In the rows, 128 means zero.
Known rows, with every step that occurs
M, D, E: [168 142 185 125 127  88 126 186 179 145 126 154 117 115 120 138 154  57
 167 153 137 130 175]
S, W, A, E, D: [117 149 165 160 104 122 136 139 148 168 106 143 101 153 137 177 133  64
 120 155 130 125 136]
W, A, E, D: [105 154 167 157 110 130 126 143 152 170 108 147 104 150 133 179 141  68
 124 161 132 137 136]
M, Z: [133 175 207 109 141  78 142 121 173 143  78 196 126 126 133 130 144 110
 156 159 153 121 139]
E, S, W, A: [173 133 178 159 115 107 171 137 165 156  63 181  90 138 142 148 114  69
 151 160 115  97 151]
A, X: [150 144 155 135 123  98 129 164 151 175  96 148 115 150 136 162 130 101
 134 173 138 125 135]
Y, S, W: [161 109 175 134 129  95 177 131 133 140  82 170  90 138 158 128 109 113
 155 142 131  87 148]
L, S: [151 125 167 130 150 101 148 147 139 173  93 156 126 130 140 135 106 138
 183 173 149 130 167]
S, W, A, L: [124 140 157 160 104 108 152 160 171 142  87 170 101 148 154 165 140  58
 126 145  99 133 128]
S, A: [153 147 167 144 121  89 161 141 165 186  81 153 109 145 150 123 119  92
  98 159 126 101 155]
M, D, E, S, W: [179 120 173 168 116  85 173 136 170 168 100 156 118 119 136 133 112  68
 159 137 133  79 167]
D, E: [164 147 180 148 127 113 130 175 168 145 108 135 107 107 125 147 138  81
 152 149 144 134 178]
M, X, D, E: [160 151 171 143 138 110 135 177 188 140 126 127 115 103 145 146 120  72
 156 174 133 161 169]
S, E: [161 138 168 152 135  87 160 164 148 181  91 147 108 152 129 126 122 107
 120 155 116 103 144]
Y, S, W, A, E: [168 138 178 135 104 112 176 178 160 149  99 154  79 165 108 136 122  55
 148 141 119 122 146]
Y, S, W, A, L: [115 128 163 153 106 115 158 161 164 138  86 182  91 155 153 162 137  66
 133 142  95 131 125]
S, A, E, D: [103 153 159 161 107 118 135 135 153 191 114 133 113 156 138 165 131  74
  98 153 135 123 138]
M, X, D, E, S, W, A: [181 134 176 156 116 107 173 153 179 151  80 170  92 133 144 148 104  53
 154 168 106 116 154]
D, E, S, A: [152 135 172 174 113 107 172 142 183 207  88 153 113 136 128 126 109  74
 110 147 121  93 168]
D, E, S, W, A: [180 133 182 161 110 111 169 149 168 153  69 173  86 134 134 149 113  60
 152 154 114  99 160]
X, V: [126 146 194 133 167 122 145 134 176 159  83 156 133 118 164 136  91  99
 157 194 121 114 148]
A, X, D: [128 157 150 149 145 112 128 136 170 154 105 135 116 133 171 161 113 100
 142 189 138 137 141]
L, A, E, S: [126 139 173 169 119 114 165 144 181 204 110 147 115 127  99 133 117  71
 154 153 138 123 160]
L, A, E: [141 161 174 128 112  97 149 178 162 176 121 119  92 139 102 132 128  61
 134 154 141 148 161]

Rows
[119 143 164 156 108 123 140 142 141 175 107 142 103 157 136 176 121  74
 132 157 131 126 140] -> L, S, W, A, E, D
[106 141 163 166 128 110 129 130 134 188  99 146 115 148 152 168 131 105
 107 162 124 111 132] -> S, E, D
[142 135 167 170 120 100 175 124 179 211  80 165 119 141 138 122 109  88
 109 156 124  89 156] -> E, S, A
[142 149 154 161 132 116 148 132 174 159  91 147 103 142 167 164 100  80
 144 185 122 120 141] -> E, S, W, A, X, D
[169 123 185 129 119 109 170 149 145 133  63 189  69 151 149 142 117  83
 154 159 109 103 146] -> Y, S, W, A
[ 96 136 150 181 107 109 161 144 188 193  98 164 126 148 146 147 132  69
 102 140 104 121 133] -> E, S, A, L
[166 129 168 170 109  90 185 132 162 183  98 139 105 132 127 130  98  70
 143 138 135  89 159] -> L, A, E, S, W
[160 156 174 138 110 115 156 182 174 156 103 148  94 155 102 141 137  54
 144 153 128 142 148] -> W, A, E
[170 127 163 178 113  94 186 129 166 177  97 146 116 133 129 131 104  76
 147 134 138  84 155] -> A, E, S, W
[103 136 154 183 102 113 159 156 191 190 104 156 122 145 139 150 132  60
 103 133 103 124 141] -> D, E, S, A, L
[161 144 164 139 110  98 175 175 165 196 113 127 110 169 106 120 107  76
 125 145 132 123 159] -> L, S, A, E
[151 135 193 144 137 129 157 159 178 176  79 153 113 146 146 158  72  64
 149 188  97  99 142] -> D, E, S, W, A, X, V
[158 132 165 136 127  89 169 145 151 200  83 152 113 154 146 119  95 112
 122 164 127 104 164] -> L, S, A
[ 97 140 150 187 107 117 158 149 196 185 107 150 122 142 150 151 125  59
 105 140 102 128 141] -> X, D, E, S, A, L
[106 145 159 157 110 118 140 138 145 198 115 132 115 160 136 164 121  84
 110 155 136 124 142] -> L, S, A, E, D
[139 137 173 177 118 128 171 147 189 190  97 167 116 138  99 141 123  65
 161 152 129 119 152] -> W, A, E, S
[134 135 167 188 132 132 149 140 190 184 109 147 125 112 127 154 112  80
 164 160 137 119 166] -> A, X, D, E, S
[125 124 160 140 130 113 149 165 152 167  92 168 117 149 141 154 115 106
 171 163 118 146 149] -> W, A, L, S
[127 151 149 163 135 111 148 129 179 181 100 138 116 144 167 152  99  89
 122 184 126 119 143] -> E, S, A, X, D
[125 135 161 176  99 118 156 164 181 151  92 167 101 143 142 167 135  47
 132 136  97 129 137] -> D, E, S, W, A, L
[ 98 130 159 165 121 117 136 144 131 193  98 153 111 166 149 177 118 101
 118 162 107 120 130] -> W, A, L, S, E, D
[132 136 172 191 138 132 151 132 193 176 107 151 126 101 131 147 114  83
 169 158 140 120 173] -> X, D, E, S
[157 155 165 145 105  98 169 172 174 186 112 128 106 162 109 121 124  62
 108 141 130 121 152] -> S, A, E
[161 119 155 152 121  84 172 141 140 161  94 146 116 141 158 141  97 106
 153 142 129 103 153] -> A, L, S, W
[118 135 157 173 103 114 159 153 179 154  86 176 106 146 148 164 135  57
 131 142  99 127 129] -> E, S, W, A, L
[185 131 176 135 120  99 167 151 146 148  66 172  86 147 148 145 104  86
 160 165 118 106 157] -> L, S, W, A
[156 136 158 157 104 102 154 165 167 212  94 144 111 163 124 153 110  77
 107 158 120 102 145] -> D, E, S, A, X
[129 138 171 181 129 127 147 144 186 190 109 141 114 111 125 154 107  73
 159 164 134 123 171] -> L, A, X, D, E, S
[158 155 170 152 125 125 127 177 177 142 111 127  95 124 141 165 119  65
 148 168 128 143 168] -> W, A, X, D, E
[151 136 168 168 118 102 175 146 194 204  99 149 119 134 138 125 100  68
 113 161 114 110 161] -> M, X, D, E, S, A
